In the rows, zero is written as 128.
Known rows, with every way that one mark hangs from another
{D {N Z}}: [ 90 142 127  87 135 131 112 127 119 118 136 136 121 145 148 137 139 118
 156  83 184 128 156 120 121 131 109 111 129  98 151 121 123  90 120 135
 114 156 158 145  98 110 132  92 130 134 152 121 108 109 120 175 157 165
 132 132 138 158 124 138 149 133 131 144 140 137 110 121 121 144]
{D V}: [ 62 137 134  91 120 127  89 132 120 122 148 139 120 150 145 135 135 126
 128  77 146 126 133 125 121 122 129 106 128  95 136 118 109  95 122 129
 117 173 158 151 105 117 108  49 132 120 149 120 115 117 135 152 164 150
 157 134 143 157 137 134 161 140 129 158 145 138 137 121 124 125]
{A {Y D {F N}}}: [131 143 127  74 115 133  83 148 114 118 137 129 116 142 146 149 135  92
 123 110 170 145 142 130 115 119 109 116 131  89 137 100 125 112 118 122
 117 142 149 146 110 135 139  80 132 113 147 109 108 129  72 140 153 178
 149 132 169 160 154 130 157 127 136 169 151 132 128 131 144 118]
{A {Y {F N}}}: [112 136 124  78 114 137  85 155 118 119 137 135 118 140 143 152 135  93
 122 104 170 136 144 127 116 120 104  91 135  90 133  98 124 112 115 123
 114 147 146 143 107 134 124  77 133  88 149 111 109 129  90 141 155 169
 150 139 164 161 157 133 153 128 132 169 151 129 128 129 144 125]
{N Z}: [ 77 159 117  88 146 139 115 133 116 117 132 133 120 144 145 136 138 106
 137  87 149 137 142 124 118 141 107 109 135 102 134 119 113 137 116 131
  96 161 153 136 100 111 128  88 137 136 149 123  97 118 120 165 152 156
 146 129 134 154 124 137 161 122 134 139 144 139 121 123 115 124]
{Z {N V}}: [ 39 112 140  83 137 132 108 136 128 122 147 131 118 143 150 142 144 111
 133  85 153 128 149 121 114 129 121  97 134  92 158 117 135 137 118 140
 109 144 144 143 116 109 121  72 125 127 151 113 123 111 121 152 162 172
 131 138 115 159 124 130 155 128 142 163 123 130 138 120 132 142]
{N D {F Y} V Z}: [102 161 131 106 166 141 132 150 117 123 170 124 120 140 148 155 140  53
 139  82 153 144 162 137 114 156  90 108 130  93 142 109 107 169 115 124
 113 160 163 143 101 100 137  47 137 173 157 122  70 118 145 166 155 172
 141 140 181 144 107 118 138 114 143 142 133 152 114 140 104  99]
{Z {N F}}: [103 126 128  93 114 135  99 138 128 128 143 131 119 147 149 143 144  90
 143  84 160 121 150 123 116 124  94  89 135  93 155 117 127 127 119 138
 108 144 139 139 124 104 122  72 124 125 152 127 119 108 125 156 160 168
 133 141 145 157 141 129 149 130 131 157 121 137 133 123 139 141]
{V {N Z}}: [ 65 154 119  98 144 133 108 145 113 118 134 128 121 142 151 130 137  91
 130  86 144 141 139 120 119 143 110 118 129  99 136 120 118 176 115 147
 101 150 148 132  97 120 128  79 154 128 153 112  95 109 124 154 153 160
 145 127 131 157 121 137 167 120 139 137 145 138 145 127 118 121]
{N V Z}: [  4 157 131  86 177 137 124 135 116 122 151 132 119 142 145 141 140 104
 133  83 142 141 148 125 115 143 115 106 134 102 145 117 121 140 117 134
 104 161 163 141  91 109 133  69 135 145 151 110  98 117 124 160 153 160
 141 133 133 153 112 136 151 118 143 140 141 138 131 120 106 118]
{D {N V} Y}: [ 60  48 143  83 141 120  91 125 120 116 143 141 122 145 147 144 146 132
 157 103 190 129 158 124 120 122 116 108 128  95 148 125 137  54 117 133
 135 148 167 153  93 110 139  62 125 127 147 121 120 113 120 171 150 158
 142 155 136 164 128 117 133 141 136 151 145 138 122 121 126 153]
{F {Y {D {N V Z}}}}: [102 113 125  96 115 135 101 142 115 107 140 130 115 146 150 146 138 107
 132  98 170 142 144 130 120 129 118 133 129  93 140 111 118 123 118 130
 117 166 149 145 107 130 144  78 131 161 151 122 105 116 110 149 158 154
 138 143 141 152 133 124 151 135 150 161 145 135 115 145 125 121]
{V {N D F}}: [134 149 128 111 121 130  98 146 110 126 148 126 122 140 151 132 139  67
 135  88 149 135 144 122 119 137 100 116 122  90 130 121 111 176 116 139
 119 146 152 133 112 115 122  58 149 133 153 117  89 112 132 150 154 174
 145 127 166 155 125 126 154 127 134 138 145 153 139 127 126 117]
{Y F}: [100 151 122  93 113 138 101 121 112 133 131 130 117 142 144 139 142  89
 134  90 152 128 152 122 115 129 112  75 132  93 125 109 114 119 119 127
 113 167 155 142 112 120 124  79 122  83 147 122 104 121 100 147 150 145
 144 134 172 157 156 131 157 135 141 159 153 146 131 133 141 129]
{A {Y {D N} F}}: [135 145 133  70 115 128  82 134 114 119 138 131 117 141 145 148 136 104
 139 107 181 141 158 129 117 122 103 118 126  95 138 104 130  80 121 123
 119 137 161 150 107 130 139  84 127 123 149 114 109 121  73 154 158 163
 141 130 165 164 152 130 147 132 132 164 152 134 121 134 140 132]
{D {N V Z}}: [ 41 143 133  85 156 131 115 127 118 121 150 137 120 145 147 141 142 117
 152  81 179 129 161 120 121 131 113 109 129  99 157 121 127  94 120 138
 119 153 161 148  90 105 135  79 131 141 153 113 110 108 120 174 158 170
 130 136 132 158 115 138 140 130 138 143 139 137 117 124 115 139]
{A {Y F}}: [110 146 128  74 112 136  85 144 118 119 135 136 119 139 142 147 136  97
 129 104 163 136 154 129 116 124 105  91 134  93 129 100 124 103 115 123
 112 142 154 142 113 129 124  78 132  96 147 114 105 126  88 147 157 148
 149 137 165 162 160 135 152 130 131 162 153 131 127 131 142 129]
{D {V {N {F {Y A}}}}}: [ 93 136 124 106 120 124  84 146 114 125 159 130 119 149 149 139 137  95
 130  76 142 131 133 129 120 127 106 101 124  93 148 116 112 128 120 140
 121 164 153 151 107 121 121  37 148 106 152 113 107 109 142 146 166 145
 158 137 156 155 134 128 159 135 135 159 146 142 150 135 126 115]
{Z {N {D V Y} F}}: [148  96 142  88 123 125  98 134 128 124 154 130 121 146 150 145 142  95
 151  88 162 121 155 133 116 134 102  97 129  92 152 119 119 116 121 131
 117 142 150 148 116  97 116  53 123 140 154 130 103 112 144 167 163 179
 145 142 147 159 127 114 153 130 132 164 120 142 126 118 130 135]
{V {N D F Z}}: [125 171 122 106 144 133 117 144 110 124 148 124 123 139 152 133 138  59
 141  83 148 139 149 126 119 149  87 118 123  96 136 120 109 186 115 141
 108 144 156 133 100 109 126  64 152 145 156 118  77 109 138 164 154 176
 143 122 164 153 115 128 157 115 133 130 141 152 137 127 115 109]
{Z {N {F {Y D}}}}: [123 116 125  97 103 136  96 144 125 123 142 127 116 148 150 148 144  89
 141  90 162 125 150 128 116 125  90 102 134  91 157 113 127 136 119 135
 109 148 135 140 127 113 128  72 124 141 152 127 115 109 124 152 161 164
 131 142 149 156 144 124 152 131 136 164 121 135 129 130 141 132]
{V {N {F Y}}}: [ 88 132 118 117 108 135  93 154 111 124 144 128 120 145 152 137 140  71
 132  91 151 129 142 123 120 129  86 109 128  91 137 115 118 166 114 143
 116 156 142 133 115 127 128  56 151 123 153 117 100 108 127 145 155 152
 144 144 168 154 142 128 155 130 136 144 146 143 144 135 133 118]
{V {N D {F Y}}}: [145 131 126 116 109 132  99 157 110 120 147 125 121 142 151 138 138  62
 132  90 153 134 146 127 120 139 100 117 123  88 127 114 110 182 114 138
 120 153 148 133 113 121 125  55 150 136 154 121  88 111 137 143 157 166
 144 137 171 152 130 123 153 128 137 145 144 149 136 135 127 111]
{N {F Y} V Z}: [ 26 156 123 107 161 144 119 150 117 128 165 127 118 145 147 156 143  65
 141  85 147 130 161 134 117 141  77  96 135  96 156 109 119 146 114 129
 109 162 155 144 101 108 141  48 136 153 153 118  90 113 130 157 155 150
 141 148 177 148 124 127 139 118 141 140 136 143 127 137 112 104]
{A Y}: [104 128 129  76 114 132  81 152 122 110 135 140 120 141 142 144 134 120
 127 105 164 140 142 127 118 120 111 113 134  91 126 107 127 102 114 123
 110 139 149 139 110 129 123  78 139 116 147 114 110 126  96 146 159 152
 152 138 139 160 150 136 152 129 123 157 149 126 123 127 136 132]
{A {Y {D N}}}: [127 134 134  69 114 127  76 142 116 109 137 137 119 145 146 146 133 123
 134 108 180 143 146 127 120 117 113 140 128  93 137 111 133  82 118 125
 120 135 155 143 106 130 139  83 133 143 149 115 113 120  81 153 159 168
 143 132 147 165 144 133 146 133 129 157 146 130 117 130 134 137]
{F N {Y A}}: [171  85 111 110  99 141  88 167 115 104 132 128 117 148 149 152 139  96
 106  96 169 143 112 129 117 123 117  99 142  81 135 101 109 154 114 130
 117 185 121 143 112 144 143  74 143  80 139 118 113 127 117 121 152 167
 152 154 135 150 140 129 163 136 148 186 145 130 124 141 141 111]
{N D}: [169 129 134  92 115 131 109 133 117 113 137 133 121 141 148 135 136 109
 128  89 154 138 139 124 117 139 141 119 129  90 111 118 104 138 117 122
 115 156 157 137 108 113 116  78 133 134 148 125  91 124 128 149 153 172
 146 129 138 154 127 128 155 133 134 154 146 148 113 122 123 125]

Rows
[112  64 126  92 120 130  86 132 117 121 126 135 119 144 144 142 145 102
 138 112 169 132 141 128 116 125 110  86 134  92 130 112 121  96 115 125
 118 163 149 146 102 122 131  68 126  90 144 127 110 127 108 150 142 157
 157 153 164 158 152 115 157 135 139 164 154 140 131 122 138 132]
{D {Y {F N}}}
[165 183 126 101 146 138 123 138 114 126 152 126 121 142 146 143 138  65
 148  82 155 136 155 131 117 153  86 110 129  98 133 117 101 147 116 122
 106 153 164 137 106  94 128  67 137 159 153 133  71 118 139 173 152 177
 145 123 180 150 118 125 148 118 125 134 135 157 115 126 110 110]
{N D F Z}
[128 172 128  82 134 131 109 113 109 129 136 122 114 142 148 139 140  95
 149  91 172 136 159 126 117 132 102 114 124 100 149 113 122 101 125 131
 117 155 168 152 101 115 147  93 119 135 152 121 103 114  85 168 150 169
 134 119 166 158 140 127 153 132 145 155 148 151 123 135 129 128]
{Y {D {N Z}} F}
[112 162 131  85 122 128  91 116 109 134 145 124 113 145 147 139 139  99
 134  89 147 135 145 129 115 127 120 111 123  96 139 112 111 103 127 126
 120 166 167 156 107 120 133  63 120 124 149 119 109 119  92 151 156 158
 151 120 176 157 148 123 161 138 143 164 151 152 142 135 132 117]
{Y {D V} F}
[ 60 153 135  83 141 124 105 130 121 124 155 141 121 150 147 139 135 126
 156  70 177 124 153 128 124 128 114 110 123 100 162 121 117  70 125 137
 120 163 165 157  89 108 117  63 131 137 156 119 112 105 138 176 168 164
 143 131 138 160 120 136 153 137 130 152 139 137 122 119 112 137]
{D {N Z} V}
[184  92 134  88 120 128  99 124 116 113 132 133 121 138 145 138 141  99
 140 103 162 139 151 129 116 142 129 104 128  91 110 118 108 117 117 117
 120 156 164 141 107 109 122  71 127 116 146 131  88 127 118 160 146 168
 152 139 153 156 137 113 153 133 133 157 150 151 115 127 128 129]
{N {D {Y F}}}
[186 103 118 100 103 136  84 142 110 100 130 123 115 146 147 146 139 110
 115 100 152 152 124 133 117 127 121 123 135  89 130 111 111 137 117 127
 115 174 146 146 118 134 156  78 137 109 138 126 107 121 103 137 153 133
 147 140 140 153 140 122 159 137 147 173 151 140 125 153 132 116]
{F {Y A D}}
[107 132 142  89 138 133 114 137 128 128 161 128 120 143 150 148 145  84
 142  81 157 125 158 126 113 137 104  96 130  90 154 118 124 146 119 132
 116 142 150 141 117  96 124  58 126 144 154 119 105 111 136 155 161 187
 129 136 145 156 120 124 143 125 136 157 117 143 129 123 129 131]
{Z {N D F V}}
[102  75 148  87 151 123 104 128 118 113 151 134 121 139 146 142 142 111
 130 100 155 146 149 130 114 141 138 117 127  91 120 122 118 124 116 121
 126 152 171 144  94 106 129  53 133 144 146 119  93 126 130 155 149 174
 152 143 136 156 114 112 143 129 139 153 146 147 124 124 114 125]
{N {D Y} V}
[ 53 128 132 110 131 137  96 147 114 128 165 124 116 148 149 152 143  76
 131  93 148 132 150 130 117 125  94 112 129  89 149 112 122 123 116 127
 124 162 155 145 116 117 149  39 132 154 149 119 106 116 118 143 153 154
 141 148 182 149 139 121 135 133 142 149 141 147 135 140 126 106]
{N {F {Y D}} V}
[131 134 118 115 114 132  86 150 108 121 143 123 119 144 152 137 141  73
 128  91 150 141 137 125 119 130  85 116 126  92 141 116 119 168 115 144
 117 152 145 137 116 128 142  59 151 118 148 118 101 108 121 143 155 148
 145 137 168 154 136 125 155 130 140 148 147 146 146 141 131 112]
{V {N {F {Y A D}}}}
[144  76 132  84 137 120  74 117 112 122 143 133 119 144 142 143 144 120
 139  95 152 138 139 139 115 128 119  76 132  96 140 116 114  71 123 124
 126 167 172 167  98 113 135  44 129  57 140 125 110 123 119 163 156 124
 170 143 156 162 143 112 159 141 139 174 155 146 144 131 131 129]
{D V {Y A F}}
[113 125 123 105  99 134  94 138 119 122 145 138 120 150 148 145 143  97
 156  88 190 115 159 124 123 116  91 102 129  93 149 114 123  80 119 132
 128 163 150 145 116 114 132  69 128 128 151 129 115 108 125 162 158 158
 132 148 171 157 145 131 135 143 131 152 140 142 112 131 135 139]
{D {N {F Y}}}
[123 146 133  74 118 129  80 148 115 120 144 132 116 144 144 151 132  98
 121 103 167 141 139 134 116 119 109 115 128  91 142 100 123 102 120 121
 118 145 153 153 108 134 132  65 132 119 150 107 111 128  84 145 159 176
 155 131 172 161 152 130 158 130 136 173 149 132 134 132 140 116]
{A {Y {D V} {F N}}}
[ 92 133 133 103 108 126  85 141 120 128 164 140 119 155 148 149 138 107
 156  74 182 109 153 130 125 115  99 100 124  92 160 114 117  59 125 134
 135 166 158 159 105 114 118  40 127 132 157 125 116 105 142 166 171 154
 143 148 172 157 140 129 141 148 129 157 138 141 121 132 127 134]
{D {N {F Y}} V}
[213 165 116  88 144 135  99 122 105 124 133 110 113 140 147 146 141  80
 123  91 157 156 129 130 110 135 104  97 136  94 149 109 111 144 125 129
 114 165 156 158 106 126 174  89 131  73 137 115 104 127  78 147 144 171
 147 116 164 153 132 128 165 124 152 178 149 153 135 139 135 103]
{Y A D {F {N Z}}}
[ 84 135 129  94 158 136 126 153 117 117 151 128 119 143 149 145 137  88
 119  84 161 145 131 125 116 141 126 116 133  89 139 112 106 166 117 129
 112 165 145 140  91 114 127  70 139 144 151 108  95 126 131 146 149 214
 146 134 138 149 105 133 160 118 144 155 136 139 124 119 115 110]
{F {N D V Z}}
[204  94 139  86 131 120  92 119 115 116 145 129 121 140 144 142 141 109
 135  92 153 140 143 136 114 142 132  97 128  92 122 117 104 111 121 120
 126 164 172 157 100 108 125  54 129  92 144 128  89 127 126 160 155 156
 163 133 150 157 128 111 159 135 136 169 150 153 127 133 124 122]
{N {D V {Y A F}}}
[153 117 135  97 109 132 101 145 128 121 157 128 119 146 150 150 140  84
 143  80 161 122 154 133 116 134 103  97 129  89 151 112 115 141 121 133
 114 150 142 146 123 104 114  57 125 142 156 128 101 111 146 157 168 175
 137 144 146 155 131 120 154 131 134 170 119 139 123 133 131 128]
{Z {N {D V} {F Y}}}
[123  67 133  95 118 122  80 121 119 121 140 141 123 149 147 143 147 112
 168 106 198 121 162 127 123 118  88 103 129  96 148 124 132  44 118 130
 133 147 162 149 105 105 140  60 124 122 148 135 116 111 125 175 150 154
 145 156 172 162 142 115 132 144 125 145 142 145 117 122 132 153]
{D {N F} Y}
[ 61  86 136  79 164 126 110 117 118 124 145 135 121 140 144 148 147 109
 167 102 189 131 175 129 117 136 100  88 129 100 155 117 136  67 120 132
 125 147 173 157  86 106 146  70 122 118 151 120 106 112 115 186 149 156
 140 150 156 163 127 116 140 130 142 153 145 141 122 127 121 146]
{D {N V Z} {Y F}}
[ 80 111 141  81 185 128 125 129 118 112 151 129 122 138 145 143 141 100
 139  96 152 151 155 133 113 156 127 119 129  99 131 121 115 144 115 123
 111 146 175 145  82  99 136  62 138 163 151 118  77 124 133 170 149 177
 149 136 133 153  97 115 148 115 144 143 143 148 120 122  99 116]
{N {D Y} V Z}
[156 110 115 106 115 142 118 174 117 102 136 130 118 146 151 151 133  80
 114  91 173 144 125 131 118 140 125 119 137  84 130 101  97 177 113 125
 107 181 126 136 100 133 126  80 140 143 151 122  88 127 136 138 152 194
 148 149 146 146 122 127 165 122 148 170 140 131 105 136 123 105]
{F {N D Z} Y}
[ 92 105 132  95 127 137  98 144 127 124 156 125 118 144 150 155 147  85
 137  83 153 126 154 129 114 128  95  83 137  90 167 111 131 138 118 138
 115 151 142 147 124 110 137  58 127 118 149 119 119 109 121 149 163 161
 131 150 138 157 130 125 147 128 140 167 121 135 131 133 136 127]
{Z {N {F {Y A}} V}}
[228  88 117 109 101 140  96 166 115 100 136 127 118 144 150 153 137  88
 106  92 170 150 118 133 117 132 126 107 140  80 127 101 100 163 115 124
 120 185 127 144 111 138 138  74 143  94 141 121 100 130 125 125 151 183
 149 152 142 147 130 125 163 132 146 188 144 135 113 143 135 105]
{F {N D} {Y A}}
[110  88 128 109 113 140 111 171 117 107 150 131 117 146 151 155 137  86
 107  93 167 142 125 129 118 130 139 116 133  78 129 102 107 168 114 125
 123 179 128 140 103 134 125  60 140 136 150 112 101 128 133 123 154 197
 146 156 146 148 125 123 155 130 152 178 141 131 120 137 128 106]
{F {N D V} Y}
[224 155 119  91 126 134  89 123 104 123 134 114 112 141 148 145 141  85
 120  95 156 154 128 129 111 127 108  97 134  91 144 107 112 136 126 127
 120 168 154 156 111 129 170  84 130  65 135 115 112 126  79 140 144 171
 148 119 161 153 140 125 164 132 151 183 152 154 139 140 143 109]
{Y A D {F N}}
[130 153 132  84 117 129  99 110 107 131 136 124 114 144 150 140 141  97
 148  93 173 132 155 122 117 124 110 112 122  94 144 115 123  92 125 129
 125 157 165 152 110 119 146  88 117 123 149 122 113 115  80 162 151 168
 133 122 172 159 148 125 148 139 145 162 148 151 125 136 139 133]
{Y {D N} F}
[148 189 131  99 153 133 120 134 117 129 164 128 121 145 146 144 135  70
 149  71 150 130 154 137 118 149  92 109 126  98 139 117  96 133 121 123
 110 159 168 149 102  90 121  48 136 161 157 129  73 115 151 177 161 177
 151 123 184 150 116 124 151 121 127 138 136 157 120 122 104 103]
{N {D V} F Z}
[171 132 121 115 114 132  98 153 109 117 148 123 122 142 152 139 140  63
 128  88 151 140 139 128 119 139  95 112 125  88 131 115 109 181 114 139
 119 152 147 136 114 123 132  58 153 117 150 120  86 111 132 144 155 163
 147 136 163 153 128 122 156 127 138 150 145 150 135 141 128 109]
{V {N D {F {Y A}}}}
[134 138 129  76 117 133  89 154 118 120 144 135 119 141 144 153 132  92
 123 100 168 139 146 131 116 125 111  94 133  88 131  98 118 110 117 121
 119 144 150 147 105 131 117  67 133  99 151 112 103 129  99 142 158 178
 153 135 167 160 150 130 157 128 132 171 150 131 124 132 140 121]
{A {Y {F {N {D V}}}}}
